What can hang from each mark:
seku: rilam sodan vesi vubira
sodan: libor seku
libor: rilam sodan vesi
vesi: libor seku
penav: rilam vubira
vubira: penav
rilam: libor penav seku

Each row was made from one small tree. The marks that hang from a mark follow it in brackets, in alphabetical order. Every link used is in the known rows. Write each row's tree.
Known rows:
vubira[penav[rilam]]: [-18.8 -30.7  21.0  22.9  -8.3  -7.0  -9.4 -14.5  12.7 -25.1   2.0  -6.5
  11.4  -1.3  12.7   4.2   6.6   8.1   9.1   5.2 -10.9  21.7   5.4  -9.5
  18.5]
libor[rilam[penav]]: [  6.3 -30.5   7.8 -38.1  14.9 -10.1  -9.8   0.9   1.7 -22.4   4.8 -15.1
   3.0 -15.8  13.4  -6.4  17.2   6.5   3.4  21.4  12.6   9.7  -4.5  -6.9
  33.7]
vubira[penav[rilam[libor[vesi] seku]]]: [-42.8 -36.5  -3.0  20.0 -32.4   6.5  -6.7  10.8   8.5 -15.1  13.4 -28.6
   4.6 -16.6  -2.1   2.9  28.0   8.4  24.3  12.5 -21.0  -6.6 -12.1 -22.7
  23.1]
vesi[libor[rilam[seku[sodan vubira]]]]: [  7.5 -12.6 -32.7 -28.9 -38.4 -19.7   2.1  31.3  38.7  31.8  45.7   9.2
 -14.2 -15.1 -11.4 -16.5  40.9 -13.8  11.7  15.1   6.0  28.6 -27.0   6.2
  -5.3]
penav[rilam[seku] vubira]: [-51.5 -20.3 -10.6 -15.8  -9.1   7.0 -29.2 -14.1  24.9   7.4  33.6 -14.3
   5.4 -19.5  14.0  -1.4  12.0   6.7   6.5   8.2 -16.2  11.9  10.5  -8.1
  -4.3]
seku[rilam vesi vubira]: [ 13.9  15.9  16.5 -23.1 -14.7 -25.1 -21.0  12.2  45.8  27.7  10.2  19.7
  -8.9 -12.6 -14.2   9.7   3.2 -16.7 -22.5 -45.6 -15.2   2.4   8.8 -10.7
  30.8]
vesi[libor[sodan] seku[rilam]]: [-11.6   2.1   3.1 -34.8 -13.2 -16.8   8.9  17.8  -3.6  10.1  34.5   6.7
   1.1  -6.6  -3.4   2.8  -5.5   3.5   5.3   7.9  28.5  46.7 -15.4  29.8
 -10.4]
vubira[penav]: [  3.0 -20.9  21.4   8.1  -2.4 -11.1   5.3  -6.9  -4.4 -18.7   1.1   1.5
  -4.0  -3.7   7.1  13.5   5.2  -1.3  -2.4   4.4   2.1  13.5  -2.5   1.7
  18.8]
vesi[seku[rilam[libor] vubira]]: [-17.2   4.4 -12.0 -18.1 -10.4 -17.1 -12.8  41.3  33.5  28.0  12.2  10.6
   7.2 -25.4 -22.9   7.6   7.3  -2.6  -5.6 -16.4 -12.0   8.3  -2.3  -1.8
  13.8]
libor[rilam sodan vesi[seku]]: [-15.5 -15.5 -25.3 -46.5 -19.5  12.2  17.0  -3.1 -18.0 -46.2  28.0 -19.5
  -4.6  -7.7   9.8   6.2  32.3  19.1  25.4  32.5  22.3   0.0  -5.3   6.3
  19.8]
rilam[libor[sodan] penav seku[vubira]]: [-34.1 -12.6 -18.9 -45.9  -2.1  -3.5 -20.1  19.2   8.4  14.9  46.1  -4.6
 -18.3  -5.1  12.0  18.6  43.3 -23.7  19.1  15.5 -14.6   3.4 -12.5   0.8
   4.7]
penav[rilam[libor[sodan] seku] vubira]: [-64.0 -28.1 -11.0 -28.2 -13.3   4.0 -34.1  -1.4  20.5   8.6  61.1 -20.2
   2.9 -11.8  12.8   8.9  33.4  -4.1  22.1  11.5 -34.2  19.0  -4.1  -1.3
 -10.8]
vesi[libor]: [  7.1  -3.2   4.1  11.7  -5.0 -13.3  10.7  17.5   1.3  11.1  -5.8   4.0
   8.5   2.0 -10.5  -7.2  -2.9   1.4  -8.2   0.6  17.8  25.2 -26.7   5.1
 -10.0]
vesi[libor[rilam sodan]]: [ 12.3 -23.2   0.7 -29.5 -10.0 -15.7  12.2  11.1  -2.9 -14.5  33.7  -6.4
   1.0  -0.4   3.3   0.0  26.3   4.3   8.4  22.7  24.9  39.1 -23.5  12.5
   0.7]
seku[rilam[penav[vubira]]]: [-17.3 -19.2  37.6 -52.7  19.5 -31.5 -32.4   2.3  16.9   8.0  20.7  -1.2
   0.8 -28.7   1.7  -4.8  15.8  -9.1 -23.5  -4.8 -10.9  38.0   2.7 -13.1
  41.8]
vubira[penav[rilam[libor[vesi] seku[sodan]]]]: [-37.2 -30.7  -3.8  14.3 -48.7  -4.4 -13.8  16.4  20.0   1.9  31.8 -17.8
  -5.2  -6.7  -7.7 -17.0  46.1 -10.4  31.4   8.8 -35.7   8.7 -19.2 -18.6
  14.4]
seku[sodan vesi vubira]: [ 11.1  19.6 -10.2  -7.7 -31.0 -14.3 -22.2  12.3  40.6  34.7  12.8  27.1
 -15.0  11.5 -12.4   1.2  28.1 -28.1  -1.5 -29.7 -22.0   7.4  -4.5  -4.1
   9.3]
sodan[seku[vesi[libor] vubira[penav]]]: [ 12.3  -5.0   0.2  16.2 -34.5 -12.0 -10.9  32.0  28.3   8.7   4.3  29.1
 -27.4   4.2 -14.8  42.3  13.6  -7.4 -16.5  -2.3   2.0  10.3 -21.2  -1.0
  29.2]
vubira[penav[rilam[libor[sodan vesi] seku]]]: [-44.3 -39.3  -3.3  -1.3 -36.5   7.7  -5.9  -0.5  -0.5 -25.0  38.2 -29.0
  -5.5  -2.0  11.3  12.0  42.1   2.1  33.8  18.0 -22.0   6.5 -11.9 -14.1
  15.1]
sodan[seku[rilam vubira]]: [  8.3  15.4 -12.9 -19.4 -10.6  -8.2 -24.8  28.9  35.8  14.7  17.3  13.7
 -29.4 -19.4 -17.5   9.8   8.9  -9.4 -12.3 -13.4 -15.7  -4.3  12.0  -6.5
  20.3]
seku[rilam[libor[sodan vesi] penav[vubira]]]: [-31.8 -24.9  34.0 -66.5   5.8 -31.2 -28.6  16.5   7.3  -7.8  35.9 -18.0
  -2.2 -26.7 -10.0  -4.5  57.3 -17.2  -7.6  -8.8 -29.0  35.3 -22.1 -23.5
  51.7]
libor[vesi]: [ -0.7   1.9  -1.9   1.7  -9.6   3.4   9.5   7.5  -5.2 -15.0 -12.0 -12.6
  -2.1  -0.3 -10.3  -6.4  18.2   3.2   1.7  -4.2   1.5 -10.5  -7.0 -16.0
  21.7]
rilam[penav]: [-10.6  -9.7  12.9 -14.9  15.5  -5.0 -10.6  -3.0  -5.4  -4.9  -3.1  -2.4
   0.9  -2.9  10.3  -3.0   6.2  -4.8   2.6  12.8   2.5   7.3  -4.2  -4.3
  17.3]
vesi[seku[rilam]]: [-13.2   9.7   0.7 -26.9  -9.8  -3.7  -2.0  11.3   3.9  10.0  10.3   2.0
   0.4 -17.9  -3.7  -2.0 -19.8   7.6  -0.7  -0.5  11.9  13.0   8.1  13.8
   4.1]
vesi[seku[rilam sodan vubira]]: [ -8.4  19.8 -14.4 -30.5 -23.2 -25.1 -12.7  24.3  40.7  31.5  29.3  23.1
  -9.3 -16.2 -19.1 -18.1  10.1 -14.4   5.7 -10.7  -8.4  25.4   3.7   7.8
   7.6]
sodan[libor seku[rilam vubira[penav]]]: [  3.8  -7.3   4.4 -19.5  -8.7 -32.6 -27.3  28.5  46.2 -11.4  30.4  11.0
 -39.4 -25.8 -27.2  34.4   7.8 -22.2  -5.4  -7.5 -23.5  19.8  -6.0 -19.9
  28.1]
sodan[seku]: [  3.3   5.3 -21.0   2.0  -7.7  16.6  -8.7  13.5  -3.8  -5.7   8.9   2.3
 -23.7   2.3  -3.4  14.2  -4.7   2.8   3.4  12.4  -9.0 -17.0   3.4   4.5
   1.8]

Write each row's tree:
[-14.9 -40.7  12.5 -65.4  31.1 -31.5 -33.1  -1.7  24.2 -30.2  33.3 -16.6
   2.5 -32.2  -2.5   9.3  25.5  -7.3  -3.7  16.7  -6.4  40.1 -18.7 -25.5
  35.1]
sodan[libor[rilam[penav[vubira]]]]
[-30.7 -31.9  -2.0  16.1 -26.2   8.7 -13.9  11.4   3.1 -42.5  22.9 -21.6
 -17.3   5.0  -3.1  18.7  46.0   4.1  30.8  19.1 -31.8  -1.3 -11.0 -14.1
  29.9]
vubira[penav[rilam[libor[sodan[seku] vesi]]]]
[ -0.5  14.6 -11.1 -13.5 -16.0   7.1 -33.5  18.7  19.8   0.3  19.0   4.2
 -31.1   6.8 -18.0  31.8 -19.0 -17.0   4.8 -13.4 -18.0 -18.1 -12.8 -10.3
  -6.1]
sodan[libor seku[vesi]]
[ -4.8 -12.8  -2.9 -12.6 -35.9  -2.3  -8.3  -0.9  27.9   8.5  19.5  16.6
 -22.0 -10.1   8.7  43.1  11.7 -14.2  -0.3  -7.1  -5.9  -6.4   3.4  -1.8
  23.1]
rilam[seku[vesi vubira[penav]]]
[-26.8   6.6  -1.5 -65.5  -6.8 -10.9  -7.7  11.3   4.3 -19.2  22.2  -1.3
 -13.3 -15.3   3.4   7.4  39.5  -7.1   6.3   8.2  11.1  14.7  -0.6  -3.0
  39.9]
libor[sodan vesi[seku[rilam[penav] vubira]]]
[-13.6 -32.9   7.7 -63.5   8.5 -42.0 -39.1   4.2  34.0 -12.6  52.2  -8.2
  -7.2 -21.6  -8.0 -13.8  41.7 -26.0   5.4  16.0 -18.0  55.0 -29.4 -20.6
  28.0]
seku[sodan[libor[rilam[penav[vubira]]]]]
[  4.4 -14.7  -4.9 -49.1   1.0  -3.0 -42.3  17.2  22.4 -23.6  25.3 -11.4
 -27.7 -10.3  -5.4  29.3   0.4 -12.5   6.1   8.8  -9.6  -6.4 -15.3 -14.3
  26.3]
sodan[libor[rilam[penav]] seku[vesi]]
[-24.9  14.0 -33.8 -13.0 -16.6  11.8  10.9  13.2   8.5 -13.2 -13.5   3.9
  -3.9  -5.9 -12.2  10.2  22.1   6.9   2.1   6.0  11.0 -11.7  -3.2 -11.8
  21.6]
libor[vesi[seku[vubira]]]
[-44.1 -23.9  17.2 -54.7  13.7 -24.6 -32.6  27.4  11.2  12.2  21.7  -5.7
  14.2 -38.3 -11.2  -1.8   7.4  -2.6 -11.8   4.1 -14.3  35.7 -13.2  -5.6
  36.2]
vesi[seku[rilam[libor penav[vubira]]]]
[ -5.7  11.8 -34.5 -20.2 -19.7  15.5  -4.8  11.9  -0.5 -24.9  19.3   1.6
 -39.9  13.0 -10.2  22.0  51.8  -8.6  12.3   7.4 -11.6 -22.0  -2.3  -9.0
  19.6]
libor[sodan[seku[vubira]] vesi]
[ 15.6  16.4  -4.1  -0.3 -38.5 -26.9  -8.5  27.9  40.4  49.1  10.4  32.2
 -10.2  13.3 -25.1  -6.7  24.4 -27.1  -8.6 -28.2  -8.6  29.9 -32.0  -2.4
  -1.8]
seku[sodan vesi[libor] vubira]
[-29.2 -25.3   5.9   9.0 -51.7  -6.2 -30.2  13.0  34.5  26.3  43.9  -1.3
  -5.5   4.4   2.5   2.6  16.8 -17.8  25.9  -9.6 -38.9  11.9 -10.6  -8.0
   5.5]
vubira[penav[rilam[libor seku[sodan vesi]]]]
[  8.3 -11.6  15.3   3.2 -18.1 -18.9  -7.1  -5.5  29.3  -0.7   2.1  22.0
  -9.7   0.9  -0.6  34.9  14.2 -11.2 -13.2 -21.5  -9.7   8.8  -1.4  -9.6
  38.2]
seku[vesi vubira[penav]]
[-22.6  16.5 -36.7 -24.0 -14.5 -16.8 -16.9  22.9  39.0  12.5  29.1  19.3
 -13.7  -2.8 -25.8   5.4  12.5 -25.1  22.9   0.4  -8.7  26.8 -19.6  -2.2
 -16.8]
vesi[seku[sodan[libor] vubira]]
[-57.0 -20.5  -5.4 -41.5 -24.4   4.7 -43.4  -7.1  26.1  18.3  56.7 -13.7
  -1.1  -6.9  12.8  21.0  25.7  -9.0  16.9 -11.0 -38.3   9.2  -3.8  -2.3
  -2.2]
penav[rilam[libor[sodan] seku[vesi]] vubira]
[ -4.6  12.3 -14.9 -21.0 -45.4   7.3 -17.0   1.8  15.6  39.0  37.9  11.2
 -23.6   5.9   2.2   0.5   1.1 -23.4  15.3 -11.0 -13.1  -6.2  -1.2  10.2
  -9.4]
rilam[seku[sodan vesi]]
[-19.6   1.1 -11.9 -14.0 -14.9  -1.0  16.6  11.6 -18.5  -1.8  21.4   4.5
   3.8  11.3   6.7  10.6   2.4   7.9  16.4  24.1  33.8  33.2 -23.1  29.0
 -22.2]
vesi[libor[sodan] seku]
[  0.1  12.5 -33.6  -9.2   2.0  -3.5 -26.9  24.6  33.4  -4.4  20.1   8.0
 -34.2  -6.5 -26.4  29.1   9.6 -17.6   6.6   3.0 -17.8 -11.7  -8.9 -17.9
  -3.3]
sodan[libor seku[vubira]]
[-34.3 -21.0  -7.1   3.4 -42.8 -14.7 -18.7   3.1  27.5 -18.6  44.1 -18.0
 -14.8  -3.7  -9.7  -8.5  29.9 -19.9  36.6   8.8 -22.7  22.8 -19.8 -25.0
   2.0]
vubira[penav[rilam[seku[sodan[libor[vesi]]]]]]
[-18.0 -40.7   0.4 -58.8   0.9 -19.5 -14.2  12.3   9.1   2.3  39.3 -16.9
   3.0 -34.9   8.0  -1.6  26.1   4.4 -10.2  36.5  19.1  37.5 -29.7  -1.9
  22.9]
vesi[libor[rilam[penav[vubira] seku]]]
[ -3.0 -25.3   4.5 -41.7   9.7 -18.9 -12.6   9.3   7.4 -44.2  11.2 -29.9
  -3.6 -19.4 -11.4  -1.1  31.3  -3.4   7.0  18.4   5.7   7.9 -26.2 -31.9
  38.9]
sodan[libor[rilam[penav] vesi]]
[-34.0  -3.0 -28.2   0.5 -16.3   8.6 -21.0   0.2  38.5  16.8  20.3  -3.6
  -1.4  -5.2   7.0   5.4  15.0   0.3  14.2   1.4 -10.7  -7.5  15.8 -11.1
  -6.3]
penav[rilam[seku[vubira]]]
[ 20.6 -11.8   8.1 -34.1 -20.4 -37.2 -19.2  32.7  44.4  23.5  19.5  17.9
  -6.8   0.5 -10.3 -13.9  42.5 -22.4  -7.2  -8.4   3.5  41.8 -34.1  -7.6
  32.6]
seku[sodan vesi[libor[rilam[penav]]] vubira]
[-34.9 -29.6  17.6 -28.1  23.8 -15.4 -30.1  15.5   8.5   8.6  12.8  -6.2
   9.2 -22.8  -3.2   4.0  30.5  -4.8 -11.5   3.7 -25.8  25.9 -22.0 -19.0
  30.5]
rilam[libor penav[vubira]]
[-22.5 -19.1   5.6   1.5 -48.0  -5.5 -26.4 -10.6  31.5  18.6  44.8   4.0
 -12.7   9.7  14.6   1.2   9.6 -14.8  25.3  -4.2 -23.4  12.4   3.4   3.1
   2.7]
vubira[penav[rilam[seku[sodan vesi]]]]
[ 14.2  14.4   2.9 -25.3 -19.7 -37.7 -16.2  23.6  48.9  36.2  26.1  21.9
 -15.7  -9.4 -24.0 -21.3  27.1 -27.7  -3.4 -28.4 -25.6  26.9  -0.2  -5.8
  13.2]
seku[rilam sodan vubira]
[  0.6   9.6  20.7 -48.3   1.0 -13.9 -51.6  23.1  25.0   5.8  25.4  -0.9
 -36.8 -12.4 -15.5  18.4 -15.6 -24.5  -7.0 -16.0 -15.7  -1.1  -8.2 -14.0
  24.7]
sodan[libor seku[rilam[penav] vesi]]
[  2.5  14.0  -7.9 -11.4 -51.0  -6.7  -5.3  25.1  14.2  54.4  31.2  14.7
 -16.3  12.0  -5.1  -7.3   1.3 -22.3   8.8  -8.5   4.0  15.4 -29.1  16.3
 -23.5]
rilam[seku[sodan vesi[libor]]]
[  3.7   8.8  -0.3 -12.4 -34.4 -36.2 -14.9  48.3  46.6  33.3  18.1   6.6
 -10.3 -16.1 -44.2 -27.1  53.5 -28.8  -3.3 -34.0 -41.1  15.8 -18.8 -30.8
  33.5]
seku[rilam[libor[vesi]] sodan vubira]
[ 12.8  16.4  21.4 -31.4 -25.9 -36.0 -35.9  15.7  47.4  33.8  40.0  11.1
 -18.1  -2.3 -29.4  -7.8  -5.9 -39.4   1.1 -43.6 -27.4  29.7 -16.3 -11.0
   3.0]
seku[rilam sodan[libor] vesi]
[ 23.7 -10.5 -10.9  -9.6 -26.8  -0.6  -8.2  31.5  12.4   2.8  11.3   1.2
 -21.4  -2.6  -9.2  14.8  -1.5   6.8  -6.8   7.4  12.4  -2.9 -21.5   4.5
  14.7]
sodan[seku[vesi[libor[rilam]]]]
[-25.3 -24.4 -16.3 -20.0 -36.8  -6.3   3.9  19.4   6.5 -13.7  38.2  -6.0
 -22.5  -7.5  -0.7  29.3  62.2 -15.3  18.8  12.0 -18.7   0.6 -16.8 -11.5
  28.0]
rilam[libor[sodan vesi] seku[vubira[penav]]]
[ 15.3  -9.0  21.5 -10.8 -26.5 -50.9 -14.5  13.7  43.6  15.9  30.1  24.9
 -20.6 -16.3 -14.3  -6.7  30.6 -27.7  -4.5 -18.4 -23.4  41.5  -1.1  -7.7
  31.3]
seku[rilam sodan vubira[penav]]
[ -5.2  -8.2 -31.8 -38.0 -16.9 -16.3  -7.3  15.8  23.9 -12.2  44.7  -5.5
  -6.5 -10.4 -14.5  -6.8   6.3  -9.8  30.1  18.3   7.2  26.9 -21.9   6.4
 -11.1]
vesi[seku[sodan[libor[rilam]]]]
[ -1.7  18.6 -23.1 -10.3 -22.2 -24.0 -12.4  22.4  40.1   3.6  15.9   5.8
 -19.6   2.7 -37.7  -6.0  44.7 -32.3  11.3 -15.7 -27.1  13.1 -30.6 -32.0
   4.1]
seku[sodan[libor[vesi]] vubira]
[-24.2 -10.3  -8.5 -28.4 -18.4  -6.8 -26.1  29.9   4.5  35.7  38.6  -5.9
 -12.9  -3.6  -1.5 -15.8  23.4 -24.6  24.4  16.2 -21.4   5.6 -19.3   1.1
  -6.3]
rilam[libor penav seku[sodan]]
[  5.9 -17.8  -6.6 -29.0  -7.4 -11.0   1.1  12.8  14.7 -36.7  12.6 -24.9
  -1.9 -17.6 -21.2  -0.1  23.9  -0.8   4.0   7.3   1.9   3.2 -23.2 -28.0
  22.8]
sodan[libor[rilam vesi]]
[-17.9 -41.5   7.7 -73.5   9.5 -12.5 -11.3 -14.7  -6.0 -51.4  36.4 -24.4
  -6.4 -18.3  13.9   6.0  64.7   3.1   0.2  25.8   0.4  26.5 -10.6 -17.3
  55.0]
libor[rilam[penav[vubira]] sodan vesi]
